Each row was made from one path, in order. Every step used is in the known rows, and no mark comes twice. Write each row's path.
Known rows:
budona > noredaz > gavison: .08 .16 -.30 .03 -.09 -.04 -.04 .55 -.08 .25 .07 .14 .08 .03 -.42 -.05 -.20 .35 -.02 .15 .36 .38 -.07 -.16 .05 -.03 .23 .12 -.04 .35
veseg > peto > noredaz: -.01 -.22 -.02 .17 .32 -.01 -.02 .24 .30 .08 -.01 .07 .25 -.16 .13 .16 -.07 -.03 -.04 -.26 .25 -.11 .09 .21 .02 -.17 .23 -.19 .25 .13
veseg > gavison > noredaz > budona: .19 .03 -.25 .22 .08 -.03 -.28 .53 .24 .09 .10 .09 .18 .00 -.31 -.06 -.18 .27 .05 .25 .17 .25 -.06 .06 -.03 -.01 .15 -.04 .15 .54
budona > noredaz > gavison > veseg > peto: .10 .14 -.20 -.16 .12 .05 -.06 .53 .23 .55 -.09 .38 .08 -.16 -.19 .18 -.28 .09 -.13 .11 .37 .53 .04 .06 -.21 -.09 .35 .15 .11 .47
gavison > noredaz > peto > veseg: .01 -.53 -.17 .08 .37 .21 .07 .55 -.08 .13 .18 .24 .28 -.13 -.18 .31 .15 .11 -.04 -.09 .29 .54 .13 .04 -.13 -.09 .17 .27 .04 .10
merez > fopi > fute > veseg > sefe: .20 .29 -.43 .25 .07 -.22 .08 .15 .23 .14 -.12 -.13 .23 -.13 .22 -.10 -.05 .29 .41 -.11 -.17 -.20 -.24 .64 .07 .32 .07 -.01 .39 -.01
fute > veseg: .10 .16 -.27 .08 -.05 -.07 -.08 .04 .28 -.05 .06 .02 -.11 -.15 .10 -.03 .00 .15 .00 -.16 -.05 -.05 -.17 .09 -.10 .24 .03 .14 .29 -.13
peto > veseg > sefe > noredaz > gavison: .25 -.28 -.15 -.06 .32 .17 .03 .65 -.06 .28 .33 .18 .61 -.07 -.44 .03 -.26 .02 .21 .32 .39 .63 .00 .00 .06 .02 .24 .06 -.06 .52
merez > fopi > fute > veseg > noleb: .22 .47 -.67 .09 .18 -.40 .08 .20 .12 -.13 -.06 -.06 .04 -.27 .19 -.07 .11 .48 .35 -.20 -.06 .07 -.02 .48 .06 .40 .02 -.02 .13 -.37
fopi > fute: .07 .16 -.12 -.01 .10 -.17 .11 .13 -.09 -.01 -.10 -.05 .00 -.02 -.01 -.07 .06 .25 .18 -.21 -.08 -.19 -.20 .31 .07 .05 -.14 -.02 -.02 -.11
peto > noredaz > gavison > veseg: .37 -.08 .10 -.01 .26 .12 -.04 .46 .14 .18 .12 .28 .65 -.22 -.24 .20 -.29 -.02 .08 -.06 .43 .51 .23 -.12 -.09 .13 .29 -.02 .09 .19
peto > noredaz > budona: .16 -.27 -.04 .05 .17 -.04 -.16 .38 .07 -.10 .07 -.01 .45 -.08 -.21 .10 -.26 .09 .13 -.14 .31 -.07 -.01 -.10 .09 -.05 .06 -.24 .14 .20
fopi > fute > veseg > gavison: .15 .51 -.45 .27 .12 -.24 -.14 .24 .46 .00 .01 -.07 -.14 -.15 .05 -.16 .04 .34 .23 -.04 -.10 -.04 -.23 .50 -.01 .26 .02 -.06 .37 -.04
veseg > sefe: -.07 -.14 .03 .14 .07 .06 -.06 .02 .01 .15 -.02 .01 .28 -.11 .03 .04 -.23 -.24 .15 .13 -.13 .10 .04 .07 .09 .00 .06 .00 .07 .19
sefe > veseg > gavison > noredaz: .09 .17 -.07 .22 .17 .10 -.19 .06 .19 .11 .26 .22 .24 -.01 -.25 .04 .01 -.01 -.05 .33 .19 .47 .24 .15 -.12 .12 .03 .00 .17 .57
merez > fopi > fute > veseg > peto: .14 .37 -.49 .07 .09 -.28 .12 .17 .50 .19 -.24 -.03 -.20 -.08 .35 -.05 .22 .47 .19 -.27 -.01 -.35 -.32 .75 -.05 .16 .14 .04 .44 -.01
budona > noredaz > peto: -.19 -.02 -.16 -.02 .16 -.05 .03 .37 -.39 .24 -.02 .11 -.13 -.03 -.17 .31 -.02 .23 -.21 -.10 .21 .32 .07 -.05 .09 -.16 .11 .21 .07 .11
sefe > noredaz > peto > veseg: .06 -.44 -.07 -.20 .52 .14 .11 .49 -.28 .17 .28 .16 .30 -.03 -.25 .31 .08 .06 -.03 -.03 .34 .49 .10 .04 -.04 -.12 .09 .14 .05 .12
fopi > fute > veseg > sefe: .10 .16 -.34 .21 .11 -.14 -.02 .17 .21 .11 -.04 .02 .16 -.26 .09 -.04 -.16 .10 .31 -.19 -.23 -.13 -.27 .41 .03 .26 -.02 .09 .28 -.03
veseg > noleb: -.10 .05 -.24 -.05 .17 -.12 -.08 .09 -.10 -.13 .08 .05 .04 -.17 .04 .10 -.10 -.07 .08 .05 -.03 .36 .24 -.07 .05 .10 .06 -.01 -.20 -.19
sefe > noredaz: .19 .06 .07 -.15 .21 -.10 .06 .15 -.29 .11 .24 .07 .12 .05 -.19 -.01 .01 .09 -.02 .10 .16 .10 -.06 .06 -.04 -.01 -.03 -.06 .06 .25
peto > veseg: .05 -.35 -.16 -.06 .18 .20 -.01 .21 .17 -.02 .13 .10 .21 -.03 -.16 .03 .02 -.10 .18 .01 .13 .25 -.01 .00 -.14 -.05 .08 -.01 -.05 -.04
budona > noredaz: -.03 .12 -.21 .02 -.04 -.13 -.06 .22 -.20 .16 .02 .12 -.08 .01 -.23 -.02 -.11 .20 -.06 .07 .19 .16 -.07 -.08 -.03 -.11 .10 .04 .06 .20
fute > veseg > sefe: .04 .04 -.24 .21 .01 -.02 -.09 .04 .31 .08 .01 .00 .15 -.22 .11 .02 -.22 -.11 .13 .01 -.18 .04 -.08 .15 -.02 .20 .08 .11 .30 .06
noredaz > peto: -.16 -.13 .03 -.03 .22 .04 .05 .16 -.24 .11 -.03 .01 .01 -.05 .03 .29 .08 .05 -.20 -.13 .05 .14 .14 .05 .13 -.09 .02 .23 .03 -.07
fopi > fute > veseg > peto > noredaz: .12 .07 -.34 .27 .37 -.23 .02 .35 .49 .03 -.05 .03 .12 -.29 .21 .09 .00 .26 .08 -.49 .17 -.28 -.22 .52 .01 .07 .17 -.11 .47 -.04

Which path is each row?
.19 -.04 .06 -.02 .09 .19 -.07 .34 .09 .38 .01 .22 .55 -.21 -.19 .14 -.43 -.27 .16 .24 .10 .60 .17 -.06 -.05 .16 .24 .10 .03 .36
noredaz > gavison > veseg > sefe
.19 -.27 -.05 -.10 .33 .02 -.16 .48 .32 .19 .01 .19 .47 -.18 -.15 .25 -.37 -.09 .08 -.20 .35 .10 .06 .06 -.10 -.15 .21 -.20 .27 .39
gavison > veseg > peto > noredaz > budona
.42 .30 -.32 .06 .27 -.28 .16 .29 -.10 .25 .10 -.01 .35 -.07 .01 -.09 -.02 .39 .36 -.02 .06 -.05 -.26 .66 .04 .28 .07 -.10 .42 .25
merez > fopi > fute > veseg > sefe > noredaz
.41 .50 -.55 .47 .11 -.27 -.05 .39 .36 .11 .01 .01 .09 -.09 .04 -.18 .15 .68 .24 .07 .05 .09 -.18 .70 -.07 .32 .25 .03 .52 .21
merez > fopi > fute > veseg > gavison > noredaz
.05 -.19 -.20 .03 .56 .12 -.16 .56 -.02 .16 .33 .06 .24 -.01 -.30 .22 .05 .05 .03 .20 .29 .62 .14 .20 .04 -.10 .17 -.02 .14 .27
sefe > noredaz > peto > veseg > gavison
.19 -.13 -.13 .02 -.04 .01 -.12 .42 .01 .05 .06 .15 .21 -.01 -.29 .03 -.19 .23 .02 .07 .16 .09 -.09 -.10 -.06 -.03 .05 .09 .06 .40
gavison > noredaz > budona
.20 -.11 -.03 .17 .18 .02 -.01 .49 .11 .02 .12 .02 .50 -.11 -.23 .04 -.16 .18 .04 -.05 .42 .19 .14 -.06 .16 .08 .27 -.09 .04 .17
peto > noredaz > gavison
.22 .12 -.38 .22 .32 -.16 .01 .67 .51 .12 -.05 .06 .27 -.27 -.03 .02 -.08 .42 .14 -.34 .36 -.04 -.18 .44 .08 .13 .28 .05 .31 .14
fopi > fute > veseg > peto > noredaz > gavison
.19 .34 -.39 .08 .03 -.23 .06 .16 .23 -.08 -.06 -.04 -.11 -.17 .07 -.08 .07 .35 .21 -.35 -.12 -.26 -.37 .34 -.06 .25 -.09 .13 .30 -.24
fopi > fute > veseg
.23 .08 -.13 .03 .19 -.05 -.01 .24 -.02 .23 .23 .09 .25 -.16 -.09 -.01 -.21 .00 .09 .02 .01 .13 -.13 .21 -.01 .18 .06 .02 .33 .28
fute > veseg > sefe > noredaz
.14 .12 -.16 .36 .11 .02 -.18 .29 .20 .08 .14 .11 .10 -.04 -.12 -.08 .02 .20 -.02 .24 .09 .30 .07 .17 -.07 .06 .19 .01 .16 .35
veseg > gavison > noredaz
-.12 -.13 -.39 .14 .39 .10 -.22 .62 .04 .21 .18 .09 .12 -.05 -.32 .21 -.04 .12 .04 .21 .30 .63 .12 .12 .03 -.15 .28 .03 .13 .26
budona > noredaz > peto > veseg > gavison
.28 -.01 .17 -.17 .31 .09 .02 .21 -.22 .37 .20 .29 .53 -.11 -.20 .12 -.32 -.26 .09 .20 .11 .47 .10 .06 -.13 .04 .10 -.08 .14 .42
gavison > veseg > sefe > noredaz
.04 .24 -.50 .04 .08 -.21 -.13 .12 .14 -.20 .10 .05 -.10 -.32 .13 .03 -.06 .10 .11 -.09 -.09 .31 .10 .02 -.04 .32 .03 .10 .02 -.34
fute > veseg > noleb
.04 .14 -.28 .40 .24 -.03 -.15 .48 .15 .15 .12 .12 -.01 -.23 -.02 .22 .10 .35 -.19 -.04 .08 .42 .11 .25 .01 .08 .23 .33 .38 .16
fute > veseg > gavison > noredaz > peto
.32 .46 -.44 .13 .01 -.32 .16 .12 .23 .02 -.12 -.12 -.04 -.04 .23 -.15 .21 .62 .32 -.23 -.04 -.32 -.37 .64 .00 .35 .04 .01 .40 -.20
merez > fopi > fute > veseg
-.20 -.48 -.28 .09 .36 .19 -.07 .51 -.18 .30 .11 .18 .39 -.16 -.24 .31 -.23 -.12 .10 .09 .16 .56 .12 .02 .04 -.13 .25 .17 .06 .25
budona > noredaz > peto > veseg > sefe
.25 .08 .02 -.31 .29 .08 .02 .47 .19 .50 .06 .38 .19 -.11 -.16 .16 -.20 .01 -.11 .13 .35 .51 .05 .13 -.16 -.03 .28 .10 .09 .49
sefe > noredaz > gavison > veseg > peto
-.13 -.56 -.13 .08 .36 .27 -.02 .36 -.03 .20 .08 .10 .44 -.19 -.08 .34 -.16 -.24 .17 .03 .05 .43 .15 .08 .05 -.08 .12 .16 .01 .15
noredaz > peto > veseg > sefe
.21 .32 -.23 .03 .07 -.26 .25 .06 -.10 .08 -.18 -.13 .12 .11 .13 -.10 .23 .48 .37 -.08 .03 -.24 -.21 .58 .11 .13 -.01 -.15 .14 -.04
merez > fopi > fute
-.03 -.19 .07 .02 .39 .08 -.04 -.01 .29 .10 .12 .13 .38 -.12 .00 .27 -.10 -.23 -.08 -.16 .37 .03 .23 .21 -.03 -.01 .06 -.19 .21 .37
sefe > veseg > peto > noredaz
.17 -.15 -.27 .32 .24 .19 -.17 .46 .33 .06 .24 .19 .30 -.08 -.24 -.05 .02 .13 .11 .25 .21 .54 .08 .16 -.21 .03 .27 .01 .14 .35
peto > veseg > gavison > noredaz
.01 -.24 -.39 -.09 .34 .06 -.10 .28 .03 -.18 .16 .13 .23 -.21 -.08 .16 -.08 -.10 .21 .09 .09 .55 .24 -.07 -.08 .08 .12 -.02 -.21 -.20
peto > veseg > noleb
.28 .11 -.04 -.16 .13 -.02 .07 .50 -.17 .22 .21 .10 .27 .03 -.36 -.06 -.10 .28 .01 .18 .38 .32 -.01 -.05 .09 .06 .14 .05 -.05 .38
sefe > noredaz > gavison
.00 -.34 -.36 -.21 .62 .00 -.02 .54 -.34 -.03 .32 .20 .30 -.20 -.22 .37 .01 -.02 .07 .00 .25 .80 .34 -.01 .04 -.03 .11 .09 -.20 -.06
sefe > noredaz > peto > veseg > noleb
.23 -.23 -.35 .16 .18 .12 -.28 .67 .32 .05 .21 .15 .34 -.01 -.40 -.03 -.17 .22 .19 .29 .27 .43 -.03 .04 -.15 -.01 .20 -.02 .12 .50
peto > veseg > gavison > noredaz > budona
.19 .16 -.19 -.19 .24 -.01 -.08 .38 .01 .07 .09 .31 .31 -.31 -.20 .17 -.28 -.05 .11 .13 .20 .86 .42 -.22 -.06 .23 .20 .11 -.21 .00
noredaz > gavison > veseg > noleb
.13 -.19 .10 .03 .40 .04 -.05 .23 .32 .17 -.02 .26 .40 -.23 .09 .26 -.18 -.22 -.06 -.23 .29 .15 .18 .18 -.17 -.08 .29 -.18 .30 .16
gavison > veseg > peto > noredaz
.22 -.02 -.03 -.07 .20 .04 .00 .54 -.15 .33 .22 .11 .47 -.05 -.37 -.05 -.28 .07 .09 .29 .28 .42 .01 .02 .16 .06 .17 .04 -.02 .54
veseg > sefe > noredaz > gavison
-.05 .03 -.03 .18 .35 .14 -.09 .23 -.08 .22 .20 .21 .20 -.09 -.23 .33 .08 .06 -.22 .17 .21 .60 .34 .17 .03 .05 .03 .26 .14 .44
sefe > veseg > gavison > noredaz > peto
.14 -.09 .05 -.01 .25 .01 .02 .19 -.22 .25 .20 .10 .37 -.02 -.16 .04 -.22 -.14 .08 .19 .07 .21 .00 .13 .04 -.01 .03 -.08 .07 .42
veseg > sefe > noredaz
.09 -.16 -.10 .16 .28 .01 -.04 .53 .33 .18 .02 .11 .35 -.15 -.10 .12 -.15 .12 -.02 -.09 .45 .14 .09 .10 .11 -.06 .35 -.04 .11 .30
veseg > peto > noredaz > gavison
.30 .11 .04 -.17 .04 .13 -.01 .31 .12 .29 .03 .28 .32 -.15 -.23 .07 -.24 .01 .00 .10 .24 .57 .15 -.13 -.13 .15 .19 .12 -.05 .15
noredaz > gavison > veseg
.06 .01 .02 -.19 .20 .11 -.03 .09 .32 .36 -.13 .28 .02 -.18 .14 .19 -.13 -.23 -.10 -.03 .07 .23 .08 .16 -.26 -.07 .20 .08 .17 .20
gavison > veseg > peto
.12 -.17 .16 -.18 .49 .12 .06 .38 -.42 .44 .15 .29 .42 -.14 -.17 .43 -.21 -.17 -.13 .01 .14 .60 .23 .10 -.01 -.07 .07 .16 .16 .30
gavison > veseg > sefe > noredaz > peto
.04 -.06 -.12 .00 .39 -.02 .06 .38 -.24 .30 .22 .12 .22 -.20 -.06 .27 -.09 .06 -.11 -.09 .05 .30 .00 .20 .08 .05 .08 .26 .29 .18
fute > veseg > sefe > noredaz > peto
-.11 -.36 -.28 -.07 .33 .14 .02 .53 -.23 .22 .14 .18 .14 -.05 -.30 .31 -.01 .15 -.05 -.03 .38 .48 .05 -.04 -.06 -.17 .19 .19 .03 .11
budona > noredaz > peto > veseg
-.05 .01 -.12 .32 .30 .03 -.11 .46 -.07 .23 .08 .11 .07 -.11 -.09 .24 .10 .23 -.20 .07 .12 .49 .21 .18 .05 -.09 .21 .25 .17 .29
veseg > gavison > noredaz > peto
